What can hang from each mark:
Z497: Z245 Z610
Z737: Z966
Z20: Z526 Z747 Z966
Z526: Z456
Z245: Z539
Z539: Z610
Z456: Z245 Z353 Z747
Z353: Z20
Z966: Z737
Z747: Z456
Z610: Z497

Each row was made from one small tree. The marks that hang from a mark follow it in brackets, in the order of their numbers. Every link used is in the known rows. Write each row's tree.
Known rows:
Z539{Z610{Z497}}: [-12.0   2.3  -5.0 -19.9   8.7  14.0   7.3  -3.6  -8.3  46.5 -24.4   1.4
  -2.2  -2.1  42.4   5.1  -3.7  16.9  15.3  16.2]
Z456{Z245{Z539} Z353{Z20} Z747}: [-20.1 -16.4  -9.6   4.9 -22.9 -12.3   1.3 -26.3 -29.6 -11.5   6.3 -22.8
  21.6  -5.8  23.5 -56.5  12.2 -18.6   3.7  21.9]
Z245{Z539{Z610{Z497}}}: [ -6.6  -1.0   5.0 -32.0   8.1  22.0   1.6 -11.1  -6.3  59.5 -16.5  -3.5
  -3.1  -6.5  56.2  -6.6   1.7  -1.7  15.3  17.6]
Z245{Z539{Z610}}: [  8.1  -5.9   8.3  -8.4  -0.8  17.7  -2.6 -14.2  -3.6  12.2 -26.3  -0.7
  -0.6 -11.9  43.8 -14.4  -0.2  -7.2   9.4   8.3]
Z610{Z497{Z245}}: [ -4.8  -2.4  -3.0 -15.2   7.8   3.4  12.4   6.8 -21.4  45.1  31.0  -5.1
   0.1   6.4  45.6  -4.5   3.7  29.7   4.2  12.0]
Z497{Z610}: [ -1.7   0.7   0.1   9.0  -9.7  13.2   4.5  -3.2  -8.9 -23.9  -7.4   4.7
  10.3 -11.6  18.2   1.8  15.6   7.4   4.9   4.8]
Z20{Z526 Z747 Z966}: [-30.6  -8.6 -13.7 -13.7  -2.3   2.0 -14.9 -27.1  -6.4  36.9 -14.0  -3.9
 -18.2   7.6  -6.2   2.5   6.2   8.1  -5.8 -22.6]
Z353{Z20{Z966}}: [-16.0   1.9  -8.8  -6.4  -1.2 -30.0  10.1 -15.1   7.0  12.9 -31.1  -4.5
  -5.8  14.0 -29.3 -28.4   0.9 -31.5   1.8   9.4]
Z20{Z747}: [-17.8  -4.5  -7.3  -7.0   1.0  19.7  -9.8   0.7  -6.8   2.3  -4.6  -5.2
  -2.5  -0.6  -0.4  -0.6   0.6   5.9  -1.4  -4.1]
Z526{Z456{Z245 Z353{Z20{Z966}} Z747}}: [-32.6   0.0 -28.6   1.0 -30.4 -49.0   6.5 -22.7 -36.0  -7.8 -26.2 -13.7
  13.7  18.0  44.7 -43.6  -1.9   5.8   3.2   8.4]
Z526{Z456{Z245{Z539} Z353{Z20{Z966}} Z747}}: [-26.4  -3.9 -18.8 -10.1 -32.2 -42.3   0.7 -30.0 -33.7   6.4 -18.4 -18.6
  12.8  12.6  59.1 -54.6   2.7 -12.7   4.3  11.3]
Z456{Z245{Z539} Z353{Z20{Z526 Z747}}}: [-57.0 -28.7  -7.4  13.4 -10.6  -8.1 -11.1 -34.3 -27.9  25.2  -7.4 -20.5
  -3.3  -4.4  12.2 -36.9  15.4  -2.2  -5.6   5.2]
Z20{Z526 Z747{Z456{Z353}} Z966{Z737}}: [-41.5  -8.2 -28.7 -31.7 -25.5  10.3 -35.5 -11.0 -38.7  22.7 -28.3  -9.0
  -2.3   0.4 -14.6 -21.6  12.9   2.3   4.4 -25.0]
Z747{Z456{Z245 Z353{Z20}}}: [-35.9 -18.1  -9.1  13.2 -31.2 -14.9   4.9  -1.0 -33.4  11.3 -41.1  -8.1
  12.9   1.2   2.2 -38.4   3.7 -18.2   0.5  13.2]
Z747{Z456{Z245{Z539{Z610}} Z353{Z20{Z966}}}}: [-16.7 -25.9  -7.2 -13.0 -40.4  -1.6   4.0 -28.7 -35.9  39.0 -80.0  -8.2
   6.6   1.4  33.4 -60.8   2.9 -42.0   9.9  18.5]
Z353{Z20{Z526 Z747 Z966}}: [-56.7  -4.5 -15.2  -1.7   5.0 -25.7  -6.7 -30.5  -0.7  36.6 -34.7  -9.3
 -18.2  10.7 -24.1 -17.7   8.8  -8.0  -3.9  -9.9]
Z353{Z20{Z747 Z966}}: [-30.6  -1.6 -15.8 -14.2   0.4 -10.6   0.7 -14.9   0.6  13.9 -37.9  -9.5
  -8.7  13.0 -30.5 -28.5   1.8 -25.1   0.2   6.0]
Z747{Z456{Z353}}: [  4.2  -8.3 -10.4 -13.3 -23.6   7.6  -6.7  14.3 -28.3   5.5 -24.2   0.4
   4.5   0.9  15.9 -25.1   3.5 -15.5   3.1   1.9]
Z737{Z966}: [-21.0   2.8   4.5  -0.3 -14.9 -11.2  -1.5   3.3  -9.1 -16.1  -4.2  -7.0
  11.8   0.8  25.9   7.8   0.3 -20.3  -6.5  -2.6]
Z747{Z456{Z245 Z353}}: [ -8.8 -21.0  -6.7   2.4 -37.0  11.8  -3.9   1.0 -39.4  15.7 -21.6  -2.6
  13.1  -2.1  21.1 -17.7   1.1  -3.2  -1.5   0.6]
Z456{Z245{Z539} Z353{Z20{Z526}} Z747}: [-45.2 -19.0  -9.8  17.8 -17.5 -27.7  -5.6 -40.9 -30.5  11.1   9.7 -22.6
  10.6  -8.9  32.0 -44.6  19.5  -1.6  -0.2   6.2]
Z245{Z539}: [  7.0  -2.8  10.2 -12.6  -1.0   6.5  -6.1  -8.4   1.5  13.7   7.2  -4.8
  -0.7  -4.8  13.6  -9.7   5.0 -19.5   0.6   2.4]
Z456{Z245{Z539} Z747}: [-14.5 -10.3   4.2  -1.6 -22.1  11.2  -7.4 -25.3 -19.0   8.4  22.7 -14.5
  20.4 -12.9  38.3 -13.1   8.2  -0.1  -1.2  -3.0]
Z353{Z20}: [-24.6   2.8  -1.3  12.5   6.8 -28.0   8.4  -2.9   5.8  -2.1 -19.2  -4.8
  -0.4   2.9 -19.0 -20.4   2.4 -15.0   2.4  12.9]

Which tree is each row?
[-87.3   3.9 -17.3 -16.8 -11.3 -20.6 -26.9 -15.4 -15.7  43.0 -51.1 -10.9
  -4.3  -0.2 -37.6 -20.0  12.9 -10.4   4.9 -24.0] => Z353{Z20{Z526 Z747{Z456} Z966{Z737}}}
[-72.5 -12.8 -12.9 -13.0 -32.9  10.5 -32.6 -27.4 -33.1  51.3 -28.7  -8.7
   5.4  -6.6  -8.3   7.6   9.0  17.0  -2.2 -38.2] => Z20{Z526 Z747{Z456{Z245}} Z966{Z737}}
[  2.0  -4.3   7.1 -26.3   6.8   9.6   6.9  -0.2 -18.7  58.6  37.3  -9.8
   0.1   2.4  60.1 -16.5   8.6  10.4   4.3  13.9] => Z610{Z497{Z245{Z539}}}
[-58.0 -21.8  -8.3  -7.1 -32.7  10.9 -17.8 -28.7 -28.9  73.0 -40.5  -3.3
  -6.1   2.3  14.8   8.0   5.5   7.6  -9.8 -33.8] => Z20{Z526 Z747{Z456{Z245}} Z966}
[-16.3  -2.3 -20.6   8.4 -29.3 -18.6  -4.3  -8.2 -43.4 -17.8   7.8  -8.8
  19.8   3.8  71.2 -15.5  -2.9  38.4   1.7  -0.9] => Z526{Z456{Z245 Z353 Z747}}
[-89.1 -18.8   7.1  10.2 -17.5  -5.9 -16.6 -24.8 -22.2  72.3 -39.4 -14.6
  -0.6 -11.6  18.2 -16.1  14.5 -11.3  -6.5 -16.1] => Z353{Z20{Z526 Z747{Z456{Z245{Z539}}}}}
[-53.5  -1.8 -23.1 -13.8 -20.4 -36.7 -17.1 -14.0 -26.3  21.7 -41.6  -9.8
  -0.4   3.6 -33.0 -40.8  14.0 -19.9   9.0  -7.8] => Z747{Z456{Z353{Z20{Z526 Z966{Z737}}}}}
[-17.0 -31.1  -5.1 -13.9 -37.8  49.3 -16.6 -12.8 -49.4  25.1 -54.9  -7.9
   9.8 -13.3  63.3 -34.1   2.3  -6.2   6.7   4.8] => Z20{Z747{Z456{Z245{Z539{Z610}} Z353}}}
[-46.4   0.5 -18.2 -18.8  -2.8   2.9 -29.6 -25.4 -11.1  20.6  -3.2  -9.3
  -6.9  -0.7 -26.7   2.9   9.1  17.6   1.2 -27.3] => Z20{Z526 Z747 Z966{Z737}}
[-57.4 -20.7 -25.4 -17.7 -40.7  13.5 -33.0 -24.7 -49.6  33.3 -24.3 -12.2
   5.8  -3.2  -5.6 -14.7  10.6  13.9  -0.3 -25.8] => Z20{Z526 Z747{Z456{Z245 Z353}} Z966{Z737}}
[-13.1 -26.3 -21.4 -23.0 -44.9  27.4 -11.4 -11.6 -43.9  27.8 -43.9  -6.7
   5.1   8.4  11.4 -25.7  -0.3 -13.0  -3.5  -6.0] => Z20{Z747{Z456{Z245 Z353}} Z966}
[-77.5  27.8 -23.8  -3.0  -2.9 -72.5 -17.2 -25.6 -13.2   9.7 -13.9 -13.1
   5.8   4.6  16.2 -15.9   8.3  24.3   9.8 -21.9] => Z353{Z20{Z526{Z456{Z747}} Z966{Z737}}}
[-41.5 -19.1  -2.9 -18.1 -23.6   6.7   7.1 -11.0 -39.4  71.5 -58.8 -11.6
   9.9  -6.4  59.3 -46.1   5.6 -21.6  16.1  31.8] => Z747{Z456{Z245{Z539{Z610{Z497}}} Z353{Z20}}}
[-35.1  14.9 -17.6  -7.6 -10.6 -44.7 -11.8 -24.3 -14.8  31.5  -9.8  -2.2
  -5.3  11.2  56.9   3.5   3.3  29.9  -0.3 -29.8] => Z20{Z526{Z456{Z747}} Z966}
[-73.9   3.8 -20.2  -8.6   4.1 -25.3 -20.8 -28.6  -4.5  17.8 -22.3 -14.8
  -7.5   1.6 -46.4 -17.6  10.9   2.2   3.6 -14.1] => Z353{Z20{Z526 Z747 Z966{Z737}}}
[-52.3  24.6 -22.2 -13.9  -9.1 -43.6 -26.2 -22.9 -19.5  11.2   3.3  -7.5
   5.4   2.8  33.4   3.4   5.9  38.5   7.3 -34.8] => Z20{Z526{Z456{Z747}} Z966{Z737}}
[-61.8  18.6 -19.3   2.8  -3.7 -70.2  -3.0 -27.1  -8.8  28.7 -26.5  -7.5
  -5.9  13.7  38.7 -17.1   5.1  14.0   2.2 -16.9] => Z353{Z20{Z526{Z456{Z747}} Z966}}
[-29.1 -25.4   0.7   4.4 -31.7   1.6   2.0 -15.8 -37.1  25.5 -65.2  -8.1
  12.4  -9.6  42.9 -52.3   4.0 -26.1  10.7  21.7] => Z747{Z456{Z245{Z539{Z610}} Z353{Z20}}}
[-20.1 -18.7  14.1  -2.3 -30.7  25.3  -6.6 -15.5 -25.9  46.8 -50.8  -0.3
  12.2 -16.1  58.1  -9.6  -0.1  -7.8   5.9  -3.1] => Z747{Z456{Z245{Z539{Z610}}}}
[-35.1   6.5  -7.2  13.3 -20.5 -22.4  -3.7 -10.0 -26.7   2.2   3.6  -6.2
  18.6  -0.8  69.1   8.1  -5.7  40.2  -0.9 -12.7] => Z526{Z456{Z245 Z747}}
[-12.0 -12.4 -16.9 -20.1 -22.0  27.8 -16.2  15.3 -34.1   7.2 -31.8  -4.7
   2.3   1.1  14.1 -26.4   4.2 -11.0   2.0  -1.7] => Z20{Z747{Z456{Z353}}}
[-47.4   1.5 -30.9  -4.8 -33.8 -37.5 -23.7 -34.2 -47.7   0.3  10.2 -13.1
  14.6   3.5  46.6 -11.0   5.5  49.1   4.8 -24.0] => Z20{Z526{Z456{Z245 Z353 Z747}} Z966{Z737}}
[-50.2 -17.0   0.2 -19.5 -31.4   4.1  -7.8 -23.3 -19.4  62.8 -57.1 -13.8
   3.1   3.0   3.6 -35.6   5.9 -44.4  -3.4  -2.8] => Z353{Z20{Z747{Z456{Z245{Z539}}} Z966}}
[ -0.8 -28.4   1.3  -6.8 -39.1  29.8  -6.8 -13.6 -42.5  26.1 -47.8  -3.1
  12.6 -12.6  65.5 -33.4   1.5 -10.5   8.1   8.9] => Z747{Z456{Z245{Z539{Z610}} Z353}}
